Each row was made from one small tree. The marks that hang from a mark follow it in brackets, in the order of their numbers. Every link used is in the known rows. Write each row's tree.
Known rows:
z121[z132[z148 z345 z573]]: [ 20   4 -24  -3   4  27   1 -21   3  24  14  18  -3   6  14 -19 -11  10
  11   9  -6  14  19   7 -16   0]
z132[z121 z148 z988]: [ 27  -2  10   5  11  -2  11  -9 -19  -9  15   3   7 -24   1 -16  -3  -9
  12  15 -22  13  -9   0   2  -1]
z788[z654]: [ 16 -17   5  -8  16 -29  -4 -23 -25  -6   1  -7 -11  -1  24 -49  15 -16
  12   0  -7 -19   8  15 -26  -5]
z378[z121[z132[z148 z654 z988]]]: [ 28   1   0  11  17  15 -17   0   0  15  31   0 -17  -4   1 -17 -16 -32
  -7  14 -12  -3 -17  21   5  -6]
z988[z132[z148 z345 z573 z654]]: [ 17 -11 -13   4  10  30  -6   7 -16  20 -19   1 -21  -6 -16 -14  -7  -7
  -4  -7   2  50   6  10 -16 -14]
z132[z148 z654[z788] z988]: [ 25  -1   1  -4  13  33  -2   3 -10  -1  21  -6  -8 -24   0 -21 -10 -16
   8  -4 -11   3 -30  19   6  14]
z345[z132[z573 z654]]: [ 12 -10  13  12  25   5 -14   4 -38  -3  -9  -9 -16  12   1 -30  -9  -7
  -9 -27  -6   6  15  13   8  11]
z988[z132[z121 z573]]: [ 17 -14  20   9  -5 -20 -10  -3 -41 -12 -17  -8 -11  -4   0 -28   9 -13
  -3   2  -6  10  17   1  -2 -12]
z345[z132]: [ 13 -11  21  11   9  -7   0 -22 -39 -12  -1  -5   1  14  10 -28  -4 -17
   9 -17  -3 -18   5  17  -2  16]
z121[z132]: [ 11  -9   3   5   7  -5  -6 -26 -15   4  14   4  -4  15  22 -34   2 -18
  15  -2  -6 -29   4  19  -9  -5]
z132[z121 z345 z573 z654 z988]: [ 11  -5  -2 -12  27   1   4  24 -22   1   3  -3  -5 -14 -16 -18  10  15
  12 -11 -36  37   1  -6 -12 -15]
z121[z132[z148 z345]]: [ 17  -3 -21  -1   5  26   4 -28   5  21  15  17   4   8  13 -20 -10  -1
  23   8  -5   2   5  15 -21  -5]
z132[z148 z573]: [ 19   2  -4   4   4   8  -3 -20 -22   7  10   2 -12  -7  21 -23  -4   0
   0   7   3  15  21   1  -1   5]
z573[z132[z345 z654]]: [  6  -9   1 -13  27  13  -9 -13 -11  22  -8  -9  -3   2  12 -31 -12 -10
  24 -24 -13   2 -11  15  -7 -12]
z988[z132[z121 z148 z573]]: [ 28  -9  10  14  -5  -1  -8  -5 -30  -3 -14  -1 -11 -12  -1 -21  -5 -10
  -6  14   0  27  19  -1   1 -10]
z121[z132[z148 z345 z573 z654]]: [ 17  -1 -30   1  21  38  -9  -2   5  32   6  13 -13   4   6 -24 -17  10
   5   0 -10  26  16  12 -14 -11]
z573[z132]: [ 13  -4  20  -5   8  -8  -9 -32 -22   7  -2  -9   1   2  26 -37  -9 -22
  18 -12  -7 -26  -5  14   7   1]
z654[z788]: [ 11  -6  10 -12  -8  -5  -5 -25 -28 -14  20 -15  -1  -2  26 -36   8 -13
  20  -5   4 -41  -4  16  -6  19]
z378[z121 z148]: [  4 -13   9   0 -14 -23 -14 -21 -27 -12  16 -18 -13  13  30  -8  -3 -29
   0  21   7 -25   4   4 -22   7]
z788[z654[z132[z121 z148 z345 z573]]]: [ 21  -5   1 -15  10  -1  -1  -3 -16   0 -12   3  -3 -18   4 -39  -7  26
  14  16 -26  13  31  -2 -18  -6]
z378[z121[z132[z654]] z148]: [  7 -15  -3   8   2  -4 -29  -6 -10   3  14 -13 -20  20  24 -15 -16 -31
  -7  15  -2 -23  -1  17 -17  -4]
z121[z132[z573 z988]]: [ 16   3   7  -1   5  -2   0  -9 -14   0  20  10  -3   7   7 -27   4 -11
   2  -5 -22 -13  -1  14   0   6]

Which tree is each row?
[ 21   7 -20 -20  10  44   3  12  -3  10  19   2  -6 -23 -10 -11 -10  11
   8  -6 -16  31 -12   6  -7  15] -> z132[z148 z345 z573 z654[z788] z988]
[ 12 -19  10   0  -3 -11   6  -9 -30  -4 -16  -5   1  -2  -9 -17  12 -11
  19  -1  -6  11   2   6 -24 -20] -> z988[z132[z121 z345]]
[ 15  -9   5   4  26   9  -4   2  -9   5  12   4  -9   6  -1 -29   1 -23
   8 -14 -23 -10 -19  26  -1  -8] -> z121[z132[z654 z988]]
[ 24   6  -7 -11   6  11  17   0 -13   3  13  10   7 -23  -8  -6  -2  18
  15  15 -28  40   7 -12 -10  -1] -> z132[z121 z148 z345 z573 z988]
[ 22 -14  -1   5  -3   9   7 -11 -20   5 -13   2   0 -12  -8 -11  -2  -9
  16  12  -1  29   3   4 -20 -16] -> z988[z132[z121 z148 z345]]
[ 19  -7  30 -13  13 -27   0   6 -30 -25  -8  -4  -5 -17  -1 -46   9   7
   6   3 -40  -9  11   6  -3   2] -> z788[z654[z132[z121 z573 z988]]]
[ 16 -11 -18   2  28  21   1   3 -12  17  -2  -2  -7 -16   0 -20 -10  10
  21   7 -13  36   6  -2 -18 -22] -> z132[z121 z148 z345 z654]
[ 22   3 -14   2  -5  14 -10 -25   2  23  33   6  -8   6  14 -14 -13 -16
  10  24   2  -7   6  13 -19  -6] -> z378[z121[z132[z148 z345]]]
[ 20   4  20  -7 -13  15 -10  -6 -28 -18   6 -11   2 -24  12 -33 -17  21
   7  14 -12 -18  20   2  18  21] -> z654[z132[z121 z148 z573] z788]
[ 27   4   7 -13   9  15   9 -17  -3  15   5   7  19 -22   2 -14 -19  -1
  26   5 -30  16 -18   1   2  -3] -> z573[z132[z121 z148 z345 z988]]
[ 14  -3  -4  -2  -3  -7 -10 -23  -7  15  29  -1  -7  16  14 -21   0 -19
  14  12  -2 -24   4  15 -21  -8] -> z378[z121[z132[z345]]]
[ 16   2 -25 -14   9  42  -9   1  -6  19  13  -5 -12 -14   7 -22 -12  17
   9  -2   0  25   9   5 -12   8] -> z132[z148 z345 z573 z654[z788]]
[  3  -8 -14  -9  24  10  -3   6 -20  14  -1  -7 -17   3   3 -26   7  11
  10 -19  -9  25  15   3 -19 -13] -> z132[z345 z573 z654]
[ 25  -5   6  20  28  17 -14  10 -31   1 -12  -4 -11  -6  -2 -26 -27   4
  -9  -4 -12  27  22   2  14   5] -> z345[z132[z121 z148 z573 z654]]
[ 28  -3  20  -9  11  -8   0   4 -21 -15  -6   1  -4 -27  -1 -38  -5   8
   1  14 -36   5  12   3   0   2] -> z788[z654[z132[z121 z148 z573 z988]]]
[  7  -9  -7   6  -1  -3 -36   1 -11   6  14 -12 -25  19  24 -15 -18 -19
 -16  16  -2 -12  14  10 -11  -3] -> z378[z121[z132[z573 z654]] z148]
[ 17  -3 -15  -7  26  32  15   5  -4  17  10   6  -5 -16 -14  -7  -4  -5
  17  -8 -18  39 -22  12 -17  -7] -> z132[z148 z345 z654 z988]
[ 25   1  -2  12  -1   2 -18 -26  -5  14  31   0 -12   6  22 -21 -15 -27
   0  26   5 -20   6  17  -4  -2] -> z378[z121[z132[z148]]]
[  6   0  26 -29 -14  17  14  -8 -20 -20  14  -5  14 -11  -9 -20   6   5
  32 -13 -25 -31 -23  16  -6  26] -> z654[z132[z345 z988] z788]
[ 16   6  13 -11   1  17  16   5 -19  -9   0   7   9 -23 -17 -11  -9  24
  14   8 -35  25   8  -6   2   5] -> z654[z132[z121 z148 z345 z573 z988]]
[ 23  -1 -22 -11  10  31 -10  11 -11  11   9  -7  -8 -24   5 -24 -16  27
  13   9 -10  29  18  -5  -7  -1] -> z132[z121 z148 z345 z573 z654[z788]]
[ 12 -18   1   1  15   1  -8  17 -31   5 -24  -9 -16  -6 -16 -22   5   0
   2 -10 -12  37  13   2 -14 -27] -> z988[z132[z121 z345 z573 z654]]
[ 25   3 -13   3  15  24  -9   1   8  23  31   6 -13  -2  -7  -9 -14 -22
   4  12 -14  11 -18  18 -11 -10] -> z378[z121[z132[z148 z345 z654 z988]]]
[ 11 -24   3   4  16  -1  -5  10 -27   4 -24  -9 -11  -3 -17 -22   7 -13
  14  -9 -11  27  -2   9 -21 -28] -> z988[z132[z121 z345 z654]]
[ 11  -4   8  -2  26   0  -3  15 -27  -3   7  -7 -19  -7  -5 -26   9 -10
  -4 -21 -23  16  -6   9   4  -2] -> z132[z573 z654 z988]
